(in the rows, 128 means zero)
Known rows, with every step that occurs
Y-Q-T-Z-H-J-C-M: [136 159 121 105 176 150 106 119 143  92  85 115 107 116 167 134 122 165
 124 115  77 146 158 134 137 126 131  86 157  87 165 140  99 107 156  63
  78]
H-G-B: [125  42  98 137 188  84 149 144 166 122  71  77  74 115 119  82 115 170
 102 121  92 161 195 130  70 124 121  85 135 119 120 123 116  79 155  64
 115]
G-H-J: [110 106 146 132 161  99 156 140 143  87  36 126 104 117 131 141 143 170
 112 129  98 156 173 119  76 139 145  79 136  69 149 122 110  85 169  74
 113]
P-B-G-H-J: [128 109 140 135 168  97 159 135 162 108  63  87  86 124 106 116 150 161
 120 107  59 144 188  94  80 146 137  99 140  75 132 141  98  66 150  71
 115]
T-Q: [115 112 162 117 203  96 132 134 137 111  59 106 110 118 112 116 109 162
 118 125 102 153 161 117 115 140 123 103 128  98 139 143 147  74 189  67
  66]
P-B-G-H: [125 101 137 133 167  96 163 141 162 116  66  92  82 120  96 114 145 163
 119 103  59 148 196  93  77 149 132 108 149  78 128 138  93  68 143  79
 113]
Y-Q-T-Z-H-G-B-P: [129 123 113 113 172 140 113 114 156 104  80 104  90 118 160 130 121 143
 116 126  64 157 178 132 121 131 133 108 141 101 140 151 103 104 128  53
  81]
Q-Y-T-Z: [139 122 121 123 152 118 144 133 149  99  98 108  94 108 159 162  85 184
  93 147  83 194 198 155 115 155 149 114 148 123 143 138 108 122 153  73
  89]
B-G-H: [106  99 129 120 141  70 159 139 164 115  31 107 125  99 102 118 153 190
 129 119  69 173 207 117  89 124 146  81 160  94 120 125 111  90 132  91
 124]
Y-Q: [136 117 109 120 192 113 125 141 133  96  67 116 103 111 137 117 111 157
 122 124 104 151 163 120 127 142 107  93 136 119 160 148 121  83 157  64
  66]
T-Z-J-C-M: [115 157 149 138 155 125 114 121 135  98  99  79 128 122 105 115 105 179
  87  84  82 145 169 161 102 125 114  76 144  80 139 125 100 126 175 121
 123]
U-Z-H: [134  86 127 138 156  88 116 137 161 120  69 142 104 108  98 143 135 206
  94 109 113 145 169 150 111 131 131 115 165 106 138 105 117 107 138 111
 124]
H-J-U-Z-T-Q-Y: [131 133 128 131 167  96 113  95 148  75  67  85 119 115 145 140 127 176
 117 120 102 145 137 145 133 112 140  81 121 113 131 126 158  88 172  57
 102]
Z-T-Q: [114 100 161 116 186 103 117 141 161 127  60  89 107 117 126 133 103 164
 102 112  63 161 168 137  95 150 105 108 135  91 147 167 121  91 155  56
  59]
Y-T-Q: [119 102 145  92 196 110 124 158 144 116  90  94  95 104 138 136 109 184
 104 136  78 169 173 140 123 158 132 112 140 109 146 163 104  86 163  52
  46]
P-B-G-H-J-U-Z-T: [124 103 133 135 159 102 145 123 170 110  69  78  86 118 104 122 156 162
 122  97  53 142 175 112  86 132 136 105 144  83 120 133 101  75 137  70
 122]
T-Z-H-G-B: [ 99  89 148 147 169 119 124 123 159 121  63 114  95 126 120 105 111 174
  91 127  94 156 180 161  73 124 132 106 136  76 110 125 104 104 143  99
 137]
B-G-H-J-U: [103 114 130 120 141  73 152 120 157  95  28  97 131 102 114 119 162 189
 136 121  74 164 189 119  99 111 154  70 148  95 114 125 125  82 138  79
 129]
C-M: [128 128 110 108 194  79 166 174 129 111  70 102 107  96 109 113 116 197
 121 109 105 136 194 125 101 126 101  63 174  82 121 122  91 105 156  90
  92]
Y-Q-T-Z: [136 135 114 111 179 133 115 124 152 104  88 105  98 121 150 120 109 155
 113 120  70 169 169 132 133 146 126  97 143 110 153 140  99 102 140  61
  75]
J-U: [ 98 109 119 119 179  75 135 122 128  88  75 102 115  95 106 108 113 188
 113 107 113 143 156 119 122 120 115  89 147 127 115 115 131  78 141  79
  98]
Q-Y-T-Z-U: [137 115 121 118 151 119 135 132 149  96  99 105  96 110 161 165  86 188
  91 143  86 188 192 157 116 150 148 121 145 125 141 131 110 118 136  79
  82]
H-J-C-M: [142 163 126 115 178  94 125 133 130  82  68  92 123 118 139 120 130 198
 106 108 104 127 157 113 121 115 126  40 151  80 169 128 129  86 215  80
 103]
B-G-H-J: [113 112 132 123 141  72 153 130 163 102  26  98 129 108 116 121 161 188
 130 124  69 168 197 118  93 121 154  69 147  87 124 130 118  84 143  81
 127]
G-B: [134  64 130 144 194 113 132 159 139 117  84 101  78 129  98 118 118 157
  88 118  78 136 177 108  67 156 106  92 137 105 134 118 103  95 159  79
  96]
U-Z-T-Q: [138  90 129 128 166  94 108 138 174 135  75  95 100 116 100 132 124 180
  96 103  77 160 163 159 115 136 120 106 148 112 135 122 127 110 154  87
 101]
P-B: [138 103 136 138 195  97 151 149 148 113  91  93  70 129 100 111 113 160
  94 101  80 137 178  92  87 167 109 114 140  88 145 140  95  67 159  74
  92]
M-C: [137 128 145 127 209  93 141 122 132 109  70 100 114 120  99 116 112 185
  97 129 121 155 201 116  98 153 147  80 156 103 161  98 121  91 191 116
 102]
U-J-C: [151 138 139 134 159 101 124 136 128  77  93  96 119 122 107 146 139 207
  81  92  98 139 156 120 123 128 115  53 142 108 187 103 125 102 205  90
 101]

Rows
[147 139 120 114 146 133 133 134 137  85 110  99 103 106 161 176 101 200
  95 132  87 173 185 159 124 132 144  98 155 116 152 120 108 130 158  83
  84]	Q-Y-T-Z-U-J-C-M
[143  85 111 132 155  83 112 146 176 135  80  98  98 113  98 131 124 192
  84 100  75 164 174 157 108 139 114  98 157 117 136 116 111 116 137  96
 114]	U-Z-T
[136 138 119 116 173 138 108 118 148  95  96  97 106 121 151 130 110 152
 111 107  67 163 164 141 133 148 123 102 138 109 159 145  96 108 134  65
  71]	Y-Q-T-Z-J
[ 99 136 150 145 158 114 115 104 136  90  94  75 128 121 103 112 102 169
  90  92  89 153 158 166 104 129 117  95 124  99 114 124 109 114 143 109
 122]	T-Z-J-U
[135  93 121 128 154 132 139 128 155 102  94 112  79 106 167 165  91 179
  97 151  83 184 200 162  96 144 154 123 147 117 138 139 105 120 145  66
  96]	Q-Y-T-Z-H-G-B
[103 105 136 130 154 101 146 126 142  82  44 121 107 108 123 139 153 172
 120 121 106 150 157 132  91 119 151  80 140  85 132 102 121  88 160  79
 125]	G-H-J-U-Z
[124 105 154 120 175 112 124 130 162 117  65  95 105 114 142 153  94 160
 107 121  66 169 175 138  99 149 117 116 138 100 151 165 131 101 159  52
  59]	Z-T-Q-Y
[131 124 137 114 156 107 117 121 167 107 104  84 106 137 132 132 119 193
  72 101  57 174 175 139 115 147 137  99 143  99 133 100  82 113 112  89
  97]	Q-T-Z-U-J
[112 101 106 126 166  75 124 118 141  97  84 102 112  95  91 112 126 193
 110 100 115 145 150 140 132 110 124  92 155 138 107  91 137  93 141  94
 120]	J-U-Z
[152 123 113 133 145  98 107 132 147 102 105  92 120 104  88 137 134 202
  92  70  99 134 163 157 124 119 116  83 166 116 155 100 115 125 169 121
 118]	U-Z-J-C-M
[145  95 126 132 157 100 112 130 174 129  79 101  99 114 111 147 119 178
  98 111  78 168 169 161 117 135 127 111 150 118 137 122 133 117 156  84
  99]	U-Z-T-Q-Y
[129 144 141 116 148 116 111 110 165 106 114  85 113 128 128 132 107 185
  75  84  49 170 180 140 116 151 137  97 156  94 154 121  82 122 143  91
 104]	Q-T-Z-J-C
[104  96 121 127 161  86 116 113 140  93  75 125 112  91  98 129 132 200
 113 102 123 134 146 144 127 107 126 108 161 126 112  96 133  92 129  97
 119]	J-U-Z-H
[149  99 116 145 150  86 110 128 157 104  97  92 116 114  88 137 129 192
  86  82  98 149 166 161 117 137 117 100 145 123 144 110 115 118 145 113
 116]	U-Z-J
[111 109 122 125 135  73 145 118 165 100  33  98 130 101 109 120 169 192
 136 118  74 164 186 129 104 105 159  71 151 100 110 113 128  88 138  86
 139]	B-G-H-J-U-Z
[130 122 157 125 185 107 142 116 136  98  63 115 109 114 136 145  97 159
 123 138 105 166 172 122 121 138 138 115 131 111 146 142 159  89 195  60
  66]	T-Q-Y
[148 111 111 115 156 105 148 140 144  95  95 115  92 100 159 171  89 191
  97 145  89 186 201 139 118 159 145 114 155 132 157 143 111 111 152  62
  73]	Q-Y-T
[112 120 148 125 154 108 143 136 139  85  44 128 109 116 131 142 146 176
 109 119  98 148 167 113  85 129 148  69 148  70 167 117 118  85 194  81
 116]	G-H-J-C
[107  99 122 120 167  90 111 115 150 104  80  91 111  97 100 122 124 182
 115  98  97 145 143 150 129 110 119 102 149 130 109 109 141  96 140  80
 102]	J-U-Z-T-Q
[125 143 123 113 176 142 104 105 145  86  80 113 107 117 165 132 118 158
 122 121  81 153 149 138 138 132 133 100 139 102 149 140 108  96 135  55
  78]	Y-Q-T-Z-H-J-U
[105 114 156 132 171  98 116 109 134  74  44 140 122 107 144 150 132 197
 110 122 123 123 147 128 105 123 131 104 141  80 144 139 126  76 142  73
  99]	Z-H-J-U
[130  98 126 135 179  99 137 148 134 111  72  90  86 126 101 133 124 143
  86 125  62 129 194  95  79 145 111  92 131  99 118 140 115 103 151  77
  93]	G-B-P
[136  92 135 128 166  85 117 142 136  80  82  87 122 129 116 145 135 206
  79 102 108 138 149 129 111 132 106  93 118 114 146  94 117  85 117 100
  71]	Z-U-J
[138 149 121 111 167 146 100 113 146  93 102  98 110 121 151 130 112 158
 109 100  67 159 160 136 138 141 124  96 147 109 171 140 101 109 152  70
  73]	Y-Q-T-Z-J-C
[128 125 119 132 169  83 112 107 149  82  68  82 119 116 132 125 132 186
 106 110 100 141 138 142 126 115 129  70 126 111 129 123 141  86 160  68
 110]	H-J-U-Z-T
[130 131 123 112 176 139 111 121 150 103  82 122 100 118 156 131 113 160
 116 121  76 163 164 135 128 146 128 108 147 100 155 143  97 102 132  63
  74]	Y-Q-T-Z-H
[138 138 133 121 144 134 126 117 144  87  93 121 101 110 174 177  95 193
  93 145  88 177 185 153 119 142 159 109 152 108 163 142 116 120 170  73
  94]	Q-Y-T-Z-H-J-C
[113 104 119 124 160  95 116 107 150  98  83  97 109  95 112 136 118 180
 118 104  99 152 150 153 131 109 126 108 150 137 113 108 147 101 143  76
 102]	J-U-Z-T-Q-Y
[143 152 115 102 173 147 106 126 140  90 100  97 109 120 153 133 125 170
 115 105  74 149 154 137 141 124 121  82 150 103 161 117  98 111 144  71
  70]	Y-Q-T-Z-U-J-C-M
[123 127 132 128 176  91 108 102 147  81  65  80 120 117 134 125 133 179
 114 113 101 139 131 142 130 111 133  75 120 107 128 127 151  82 171  60
 101]	H-J-U-Z-T-Q
[118 111 136 132 168  97 157 124 158  99  64  84  89 117 105 113 151 162
 126 103  64 139 180  96  87 136 137 100 141  81 123 134 105  62 146  69
 117]	P-B-G-H-J-U
[138 108 137 120 159  95 104 137 132  78  89  91 126 128 115 144 137 211
  77  92 108 130 144 122 118 121 110  85 130 113 165  89 126  87 141 108
  75]	Z-U-J-C
[103  87 110 127 156  85 120 106 145  95  71 107 102  91 104 128 139 183
 114 107 110 128 158 142 119  93 131 107 153 125  95 104 140  95 124  87
 124]	J-U-Z-H-G-B-P
[138 128 131 126 149 126 134 121 148  88  88 118  98 111 174 176  93 187
  96 152  89 182 189 159 115 150 156 116 143 109 149 146 111 119 153  68
  91]	Q-Y-T-Z-H-J
[129 128 116 133 170  78 118 106 142  75  68  87 120 115 126 118 134 189
 109 113 112 138 138 135 131 112 134  68 125 114 127 113 146  82 168  72
 117]	H-J-U-Z
[121 107 135 109 169 118 111 156 148 108 108  78 100 121 136 135 114 199
  74 126  71 172 170 168 115 148 131 102 131 106 130 131  80 109 123  87
  80]	Y-T-Z-U-J
[125 108 131 137 160  97 152 123 164 104  68  85  88 118  98 115 158 165
 125 100  66 139 176 105  92 131 142 102 144  87 118 124 107  69 144  76
 126]	P-B-G-H-J-U-Z
[146 131 125 120 142 130 125 126 142  84 109 100 101 112 160 176  97 196
  86 134  85 180 182 156 124 140 149 106 146 125 159 120 116 123 158  82
  85]	Q-Y-T-Z-U-J-C
